Each row comes from the steps of one walk. Every step used is in the known rows, and no mark comes twice. Write the walk behind each row, first mark first.
Known rows:
H > R: [  8 -12  -4  15  15  19  14 -17  -2  19  -3  -1 -11   0  -6  -7   6  19
 -12  16   8  -8 -13 -13  -1   6   9  -4  14  -8  -4 -16  -8  21 -22  12
  -6 -19 -23   7  -5  18  12  -2]
T > A > W > K: [ -4   2 -19  24  19   5  13 -25   4   4   0  -5 -11 -31 -13 -23  16  22
 -17  20  15 -27  15 -14  22   5   6  -2   9   0  -1 -22  16  22 -24 -10
  -6 -12 -29  -4   4  17   9   1]
B > A: [ -3  -1 -11  16  26   5  10 -19   9   0   1   3 -13 -14  -3  -6   8  17
 -14  17   9   7 -13 -19   6   1  18  -3   8  -4  -5 -10  -9   7 -10  11
 -14  -8 -24 -10   1  19  12   4]
U > T: [  6 -11  -4  22  18   7   3 -24   3   7  -3  -1 -13 -10  -5  -5  16  15
 -19  22   3   5  -1 -13   1   1   2  -1  14  -1  13 -11 -16  17 -16  21
  -8 -12 -28  -1   0  15  21  12]
B > A > Q > V > S: [  7  -5 -13  24  43   7  -2  -5  -1 -43   0   4 -28 -10   7  -9   2  -1
   4  15   4  29 -32  -4  27   2 -11  -2  18  -9   6  -8  -2  -7 -17   7
 -11  -7 -25 -31   0  17  20  -3]
J > H > R > T > A > C: [ 13 -22  10   6  12  15  17 -14  -4  28 -16 -23  -7  -8 -11 -10  -5  16
 -13  30   5 -44 -24 -18 -12  14   6 -10  18  -5   1 -10  -2  34 -33  11
   0 -28 -29  27  -9   5   8  -6]
H > R > T > A > W > K: [  6 -10 -13  11  13  10  21 -10  -3  16  -9 -15  -1 -18  -9 -20   1  18
 -15  24   8 -53   0 -17  -2   7   7  -6  14  -3  -6  -8  19  29 -25  -1
 -12 -23 -31  20  -1   6   5  -3]
W > K: [ -6   1 -20  21  14   7  15 -19   4   9  -5   6  -8 -11  -5 -16  10  21
 -18  12  13 -13   3 -13  14   1  11   1   8  -2  -6 -18   9  17 -17   4
 -10 -13 -22  -6   5  21  15   3]
H > R > T: [ 15 -17  -2   8  10  19  19 -10  -5  19 -11  -6  -4   4  -3  -5  -4  17
 -11  18   3 -27 -18 -13 -14   3   9  -7  15  -9  -2  -4  -8  24 -21  20
 -10 -21 -23  18  -6   8  10   1]
Q > V: [  7  -5  -3  26  24  18  10 -21   0  -3  -3   5 -23  -4  -1 -11  14  18
  -5  13   9   4  -8  -5   9   0 -11  -5  16 -12   5 -18  -8   9 -26  16
  -8 -10 -25 -11  -1  16  20  -1]
J > H > R: [  4 -18   5   9  12  19  12 -12  -2  29 -11  -5 -11   9  -5  -5  -2  21
 -15  20  10 -14 -30 -17  -5  16   9  -5  20  -6  -5 -18 -12  24 -25  15
   1 -26 -22  10  -4  14  14 -11]
K > W > A: [-10   6 -26  20  12  14  19 -13   7  -7   0   8 -11 -10 -11 -16   3  18
 -14   8   2 -17   1 -17  18   3  18  -4  14   2  -5 -24  19   8 -10  -8
 -15  -4 -23  -5   2  28  15  -3]
W > A > Y > J > H > R > T: [ -1 -15   6  -1   9  10  21  13  -1   7 -11 -14  -9  31  -2  -7 -28  22
  -5  24   8 -25 -44  -8 -18  22  40  -2  26 -10   7 -24  -7  34 -12   3
  -6 -30 -21  24 -14   2  14 -24]
S > V: [  4 -10  -2  21  13  22  10 -29   6   6  -1   9 -10   3  -8  -6  15  13
 -11  11   8  -6   1  -4   7  12  -6  -7  15  -3   7 -16 -12   9 -33  17
  -2 -16 -24  -4   2  15  19   7]
X > A > W: [  3  -4 -19  14  22   4   1 -25   1  -4  23  13 -13 -20  -8 -21   3  11
 -19  15   6  -9   0 -21  19  -5 -13   1   7  -9   0 -15   2  28 -30   1
  -7  -9 -22 -10  -3  22  12 -19]
A > B: [  7   3  -5  19  18  22  11 -25   6   4   7  13 -11  -5  -4 -12   7  18
 -15  15   3   9  -1 -15  13   1  12  -6  10   0   5 -16  -6  18 -17   7
  -2  -5 -18  -2  -3  26  18   1]
J > H > R > T > U > S > V: [ 10 -44  16   3  -7  22  15 -10   5  36 -22  -9  18  28  -1   9  -4   1
 -16  15 -25 -57 -33 -14 -29  41 -18 -20  24   8  15   7 -12  24 -35  37
  12 -28 -28  33   0 -16  23  10]
V > S: [  5  -9  -3  25  24  18   8 -23   0  -1  -2  -1 -17  -6  -5  -5   6  11
 -10  15   8  11  -3  -2  16   2  -5  -4  14  -3   6 -18  -9  10 -27  14
  -7  -9 -23 -11   4  18  19  13]
K > C: [ -1   0 -18  17  13   9  15 -22   2  12  -4   2  -7 -14 -12 -16  11  22
 -15  11   9  -6  -1 -16  13   2  10  -3  10  -1  -3 -18   9  15 -19   1
  -9 -10 -22  -4   3  25  17   3]
X > A > Q > V > S: [ 17  -8 -15  29  31   9  -6  -9  -6 -46  11  16 -32 -10   5 -19  -2  -5
   2  14  -1  22 -25  -3  35   0 -36   3  15 -15   8 -10   1   9 -32   4
  -8  -8 -20 -25  -7  21  22 -17]
K > C > A > X: [-15  12 -34  20  17  -1  10 -10   7 -10   5  13 -18 -18 -15 -17  -6   4
 -10   5   0 -18  -6 -26  18  -2  10   0  11   0  -6 -17  18  16 -12  -7
 -16  -1 -20  -6  -3  28  16 -11]
W > A > Y > J: [ -8   2  -8  17  16   4  14  -8   6 -14   7   2 -19  10  -7 -10  -7  24
  -6  16  15   9 -12  -1  10  11  39   3  15 -10  12 -35  -5  24  -9  -8
  -9 -12 -20  -2  -9  16  15 -12]
A > Y > J: [  1  -3  -4  15  17   0  12 -16   2  -1   3  -5 -14   9  -3  -9   1  31
  -9  19  22  15 -10  -2   6  12  30   4  11 -13  14 -31 -15  32 -15   1
  -4 -13 -21  -2  -7  12  15  -9]
T > A > Q > V: [ 20  -5  -2  37  22  13   7 -19  -3 -29  -6   1 -30 -21  -3 -17  16  17
   1  23   9   6 -13  -5  27   9  -8  -2  16 -14   8 -13  -6  12 -25  -2
  -4 -12 -25 -12  -8  19  14   0]
H > R > T > A > X: [ 15  -8  -4  17  11   9  17 -10  -2   7 -11 -11 -19 -12  -7  -8  -9   8
  -4  26   3 -36 -15 -22  -8   9   4  -3  12 -11  -3  -2  -5  31 -24  10
 -15 -16 -24  26 -13   6   7   1]
X > A > Q: [ 14  -4 -21  21  14   1   0 -17  -1 -27  15  19 -19 -18  -3 -20   1   9
 -13  16   4   8 -18 -19  28   0  -6   6   7 -13   0  -5  -4  25 -22  -2
  -6 -12 -15 -12 -10  28  11 -19]
Y > A > W: [  0 -16 -15  16  23   8   5 -29  -7  18  18   3 -10  -8  -6  -8  16  22
 -15   3  18 -15   1 -17  10 -11   3 -11   2  -1  -1 -18  -5  22 -25  17
  -7 -18 -21 -12   4  23   6  -8]
T > R: [ 10 -15  -1  19  15  18   8 -26   5  20 -11   6  -8 -15  -4  -4  13  19
 -12  16   2  -4  -7 -10   2   6   4  -7  13  -7   4 -16  -9  19 -20  15
  -9  -9 -29   1  -3  18  15   7]
T > R > H: [ 10 -22   1  13  14  23   6 -21   8  31 -22   1   0 -18   1   2   9  18
 -10  20   1  -6 -17 -18   0   7  -2 -10  19  -9  -2 -13  -5  21 -27  21
 -13 -10 -33   4  -6  14  15   6]
W > A > Y: [ -2   4 -16  19  15  15  19  -9   8 -16   3  15 -15   0  -6 -11  -1  19
  -5  14   8   0   0   0  11   3  26  -1  12 -11   9 -25  -4  18  -7  -7
 -13  -4 -20  -7  -6  16  13  -6]
K > C > A > Y > J > H: [-18   4 -10   8  13  -1  14   0   6   3  -3  -5 -10  12 -10 -16 -11  28
 -10  15  14  -4 -27 -12   8  20  37   3  22  -2   7 -36   8  29  -9 -12
  -3 -16 -21   0  -6  19  19 -23]
U > S > V: [  1 -20  -1  22   9  22   9 -34   9  10  -3   6  -3   7 -10   2  20   6
 -16   6  -3  -9   4  -2   7  25 -13 -10  13   3  14 -11 -13   9 -36  21
   3 -18 -25   3   5   7  25  17]
Q > V > S: [  7  -9   0  30  33  22   6 -19  -3 -10  -4   0 -28   0   0  -8   8   8
   0  13   6  14 -10   4  17   1 -23  -6  20  -8  10 -20  -5   1 -31  18
  -8  -8 -26 -17   4  14  26   8]
U > S: [  2 -15  -6  22  11  13  11 -30   5  12  -2   2  -5  -5  -9  -1  16  15
 -20  11  -1  -3   0  -9   9  14   0  -6   8   0   9 -14 -13  17 -24  16
  -1 -14 -23   1   3  13  20  15]
R > T: [ 13 -12  -5  16  11  13  18 -19  -1   9  -8  -1  -6  -5  -4  -6   2  19
 -14  17   5 -18  -7 -11  -4  -1   7  -6  10  -8   3  -4 -11  21 -20  19
 -11 -15 -20   8  -1  12  12   9]
W > K > C: [-13   7 -32  16  11   3  18 -15   4  13  -7   5  -4 -18  -9 -25   9  21
 -18   8  10 -20   4 -18  18   1  12   0   8   2 -10 -21  28  14 -15  -6
 -13 -10 -22  -6   8  25  18  -1]

Which walk is each row?
[ 10 -17   5  -6   8   0  13   7  -5  11  -1 -10  -9  25   4 -12 -27  21
  -7  30  10 -17 -47 -17 -16  20  16   5  19 -17   5 -16 -10  48 -22   9
  -8 -29 -19  26 -18   1  12 -35] | X > A > Y > J > H > R > T
[-20  13 -36  20  12   4  18  -8   9   3  -4  12  -5 -17 -13 -25   5  15
 -16   4   3 -27   3 -18  21  -1  19   1  13   7 -10 -21  36  10  -6 -11
 -16  -8 -23  -7   7  30  17  -3] | W > K > C > A
[ -7  -3 -19   9  33   1   5 -21   6  -3  12   1  -8 -21  -7 -10   7  17
 -18  16  10  -2  -7 -21  10  -3  12  -5   8  -3  -2 -13  -3  12 -16   4
  -9  -8 -27 -16   3  17   9  -6] | B > A > W
[-13   5 -30  14  21   8  10 -17   4  -1  10   8  -5 -20 -19 -20   5  14
 -18   4   2 -24   4 -18  20  -5  11  -5  14   4  -2 -22  23  14 -16 -11
  -8  -7 -26 -12   4  27  15 -11] | K > C > A > W
[ 11 -20   2  20  17  12  -1 -24   5  19 -13   2  -8 -17  -3  -2  18  14
 -17  23  -6   0  -5 -13  -6   6  -2  -5  17  -1  14 -10 -14  17 -15  24
 -12  -9 -35   5  -3  12  22  13] | U > T > R
[ -9   6 -23  21  14  10  15 -14   7   2   0   9 -10 -14 -15 -16   6  15
 -13   7   1 -14  -3 -16  15  -2  15  -2  15   3  -4 -19  16  10 -11  -3
 -12  -7 -22  -6   1  30  16  -1] | K > C > A
[ 19 -15  12   7   5  18  26  -1  -2  17 -22 -17  -8   8  -1  -8  -9  27
  -3  35  10 -29 -24  -8 -16  22  19  -4  20 -14   7 -11 -16  38 -18   7
  -8 -22 -25  29 -14  -3   7  -5] | J > H > R > T > A > Y
[-17  -3 -40  10  18  -2  11 -17  -6  21  12   5   0 -16  -8 -25  14  22
 -18  -4  17 -35   8 -24  19 -11   6  -7   0   9 -13 -22  35  20 -16  -2
 -14 -16 -23 -13  12  29  11 -13] | Y > A > W > K > C
[ 11 -26   5  14  15  16  -3 -20   8  31 -24  -3   0 -18   3   5  14  12
 -14  26  -6  -3 -16 -20  -9   6  -8  -9  23  -3   8  -7 -10  21 -22  30
 -16 -11 -39   8  -6   7  23  12] | U > T > R > H
[-17   5 -40  10  18  -1  13 -17   1   9   3   3   3 -21 -13 -28   8  19
 -22   6  11 -28  10 -20  22  -2   7  -2   7   3  -9 -23  35  18 -19 -14
  -7 -10 -26 -12  10  23  17 -10] | A > W > K > C
[  3  -5 -18  14  22   2   1 -27   3  -2  20  12 -15 -22  -9 -19   3   6
 -18  14   5  -6  -3 -20  17  -6 -10   1   3  -8   2 -16   5  28 -33   3
  -7  -9 -22  -8  -6  24  13 -18] | X > A > C
[-11  -1 -28  15  20   3   9 -21   2   5   5   5  -3 -16  -9 -21  10  20
 -23  10  13 -21  10 -15  19  -3   5  -2   8  -2  -3 -21  15  21 -23  -4
  -5 -13 -25 -12   7  19  14  -7] | A > W > K
[  0 -16   6  -9  19  -2  16  10   1  13 -11 -22  -5  25   6  -2 -23  25
  -6  30  14 -10 -53 -17 -25  23  41   0  20 -12   3 -14 -14  33  -8  11
  -9 -28 -24  20 -13  -3  11 -23] | B > A > Y > J > H > R > T
[ -7  14 -25  18  15  22  17 -13  11 -12   8  17  -8  -7  -9 -22  -1  15
 -14   8  -5  -7   2 -22  22   1  23  -7  14   8  -2 -24  24   9  -4 -14
 -10   3 -20  -2  -2  34  18  -7] | K > W > A > B
[ -2  -8 -18  20  18   0   4 -22  -4   9  13  10 -23  -4  -2  -4   6  11
  -7   3  15  -9  -8 -24   8  -8   2  -4  -1  -4  -5 -13 -10  24 -19  21
 -15 -13 -16  -7  -3  25   8  -8] | Y > A > X
[ -8  -2 -18  20  24  12   6 -21   4  -5  13   9 -11 -15 -15 -13   6  14
 -18   9   4 -16   3 -13  16  -5   9  -5  15  -1   4 -20   3  17 -20  -1
  -4  -9 -25 -11   1  24  11  -9] | C > A > W
[  6 -12  18  11  11   8  15  -7   0  18 -12 -23 -18  14  -5  -8  -5  34
  -4  35  23  -5 -32  -8  -4  34  33   2  23 -11   8 -34 -15  41 -21  -2
   0 -27 -26  21 -15   5  11 -15] | T > A > Y > J > H > R
[ -5 -13  10  15  14   3   6 -20   1  21  -5 -15 -16  11  -6  -6  -1  28
 -19  22  18   2 -31 -16   4  18  20   0  19  -3   4 -30 -17  27 -28  14
   5 -26 -21   4  -2  19  18  -9] | Y > J > H
[  7 -20  10  -3   9   6  19   4  -6  20 -13 -21  -4  31   2  -5 -21  29
  -8  28  15 -17 -42  -9 -21  24  30  -1  22 -14   9 -20 -16  43 -19  12
  -2 -31 -21  25 -13  -3  14 -21] | A > Y > J > H > R > T
[  0 -17 -13  15  22   6   6 -32  -6  20  15   3 -13 -10  -6  -7  16  17
 -15   2  16 -14  -1 -15   9 -12   5 -10  -1   0   0 -20  -2  23 -25  19
  -6 -19 -22 -10   1  26   7  -6] | Y > A > C
[ -8  10 -30  15  13  11  23  -4   8 -18   1  13  -8  -3  -7 -19  -2  23
  -7  11   7  -9   6  -8  17   6  26   0  11  -7   4 -29  15  17  -1 -18
 -18   0 -22  -7  -3  20  14 -10] | K > W > A > Y
[ -7   2 -33  13  20  -2   4 -18   3  -5  19  15  -8 -23  -7 -29   2  10
 -21  12   8 -21   5 -22  24  -5 -10   4   4  -6  -7 -17  22  27 -26  -6
 -11 -10 -22 -11   2  22  13 -23] | X > A > W > K
[ -8   5 -23  14  28  -7   5 -15  10 -11   6   7 -22 -17  -2  -7  -3   5
 -10  15   7   3 -17 -28   8   0  12   2   5  -7  -7  -8  -7  13 -11   8
 -17  -3 -21 -11  -4  19  12  -6] | B > A > X
[  0   4 -31  26  21  11  10  -2   0 -41   1  15 -21  -9  -4 -24   2  10
  -3   6  -1  -4 -16 -12  32   3   1  -3  19  -7   0 -20  22   2 -11 -15
 -11  -6 -23 -20  -3  29  19 -17] | K > W > A > Q > V
[  0  10 -10  23  19  25  10 -19  10  -7  11  20 -13  -5  -8 -12   3  12
 -13  11  -3   1  -2 -16  16  -3  19  -5  16   4   3 -16   2  13  -9   2
  -5  -3 -19  -3  -5  31  16  -3] | C > A > B
[-14   3 -32  14  19   9  14 -17   6  -7   7   6  -7 -18 -16 -21   1  12
 -18   5   1 -24   5 -18  21  -2  14  -7  10   3  -2 -28  28  12 -17 -15
 -10  -5 -27  -8   1  28  15 -11] | K > W > A > C
[  9 -26  14  -5   0   1  18   7  -1  27 -16 -21   6  31   6  -1 -23  26
  -9  28   1 -33 -47 -14 -29  30  24  -5  22 -10  15 -12 -13  48 -14  16
   5 -23 -23  28 -12 -11  13 -16] | A > Y > J > H > R > T > U
[ 10 -11  18  12   8   2  20  -8   1   9 -17 -25 -13   8  -3  -9  -9  34
  -6  37  19 -12 -26  -8  -8  27  30   0  18 -10  16 -23 -19  41 -20   5
  -4 -23 -23  21 -11   0  11  -4] | R > T > A > Y > J > H
[  7  -5  -6  18  19  19   9 -27  -1  16  15  15 -13   1   0  -8  13  20
 -10   4   9   2  -3 -19   9  -9  12 -10   3   5  -1 -15  -6  20 -13  19
  -8 -12 -15  -2  -2  31  12  -2] | Y > A > B
[  6  -3 -17  30  23  14   6  -7  -1 -41   3  18 -28  -7  -4 -17   3   7
  -1   8  -1   4 -21  -4  28   0   0  -3  20 -12   5 -16   3   3 -17  -5
  -6 -11 -21 -20  -7  25  18 -12] | W > A > Q > V
[-26  19 -47  20  15  -7  13  -4   8  -8   1  17 -14 -18 -13 -26  -6   3
 -12   2   1 -32   0 -27  23  -2  13   5   9   5 -14 -18  37  15  -7 -15
 -19  -2 -20  -8   2  28  18 -14] | W > K > C > A > X
[-17  22 -35  17  15  13  17  -8  12   0   4  21  -2 -14 -10 -29   1  12
 -16   4  -4 -18   4 -23  24  -3  23  -1  13  13  -9 -21  42  10  -2 -15
 -12  -1 -20  -4   3  36  20  -9] | W > K > C > A > B
[  7 -24  19   4  14   4  12 -13  -5  31 -13 -36 -10   3 -11  -9 -11  21
 -16  32  12 -37 -37 -19 -13  23  19  -7  21  -3   5 -21  -3  39 -36   9
   5 -36 -29  31 -12   5  10 -12] | Y > J > H > R > T > A > C
[ 17 -12  12  11  10   7  22  -5  -3  10 -12 -25 -11   7  -4  -8  -8  29
   0  32  16 -17 -21  -4 -14  21  32   0  17 -14  12 -19 -11  40 -17   1
 -12 -24 -26  29 -17  -1   7  -4] | H > R > T > A > Y > J
[ -8  -8  -8  -5   6   6  25  16  -2   7 -13 -16  -2  28  -3 -14 -29  26
  -7  21   7 -33 -39 -15 -12  25  40  -2  26  -5   3 -29  14  33  -7  -9
 -10 -24 -23  24 -11   5  15 -29] | K > W > A > Y > J > H > R > T
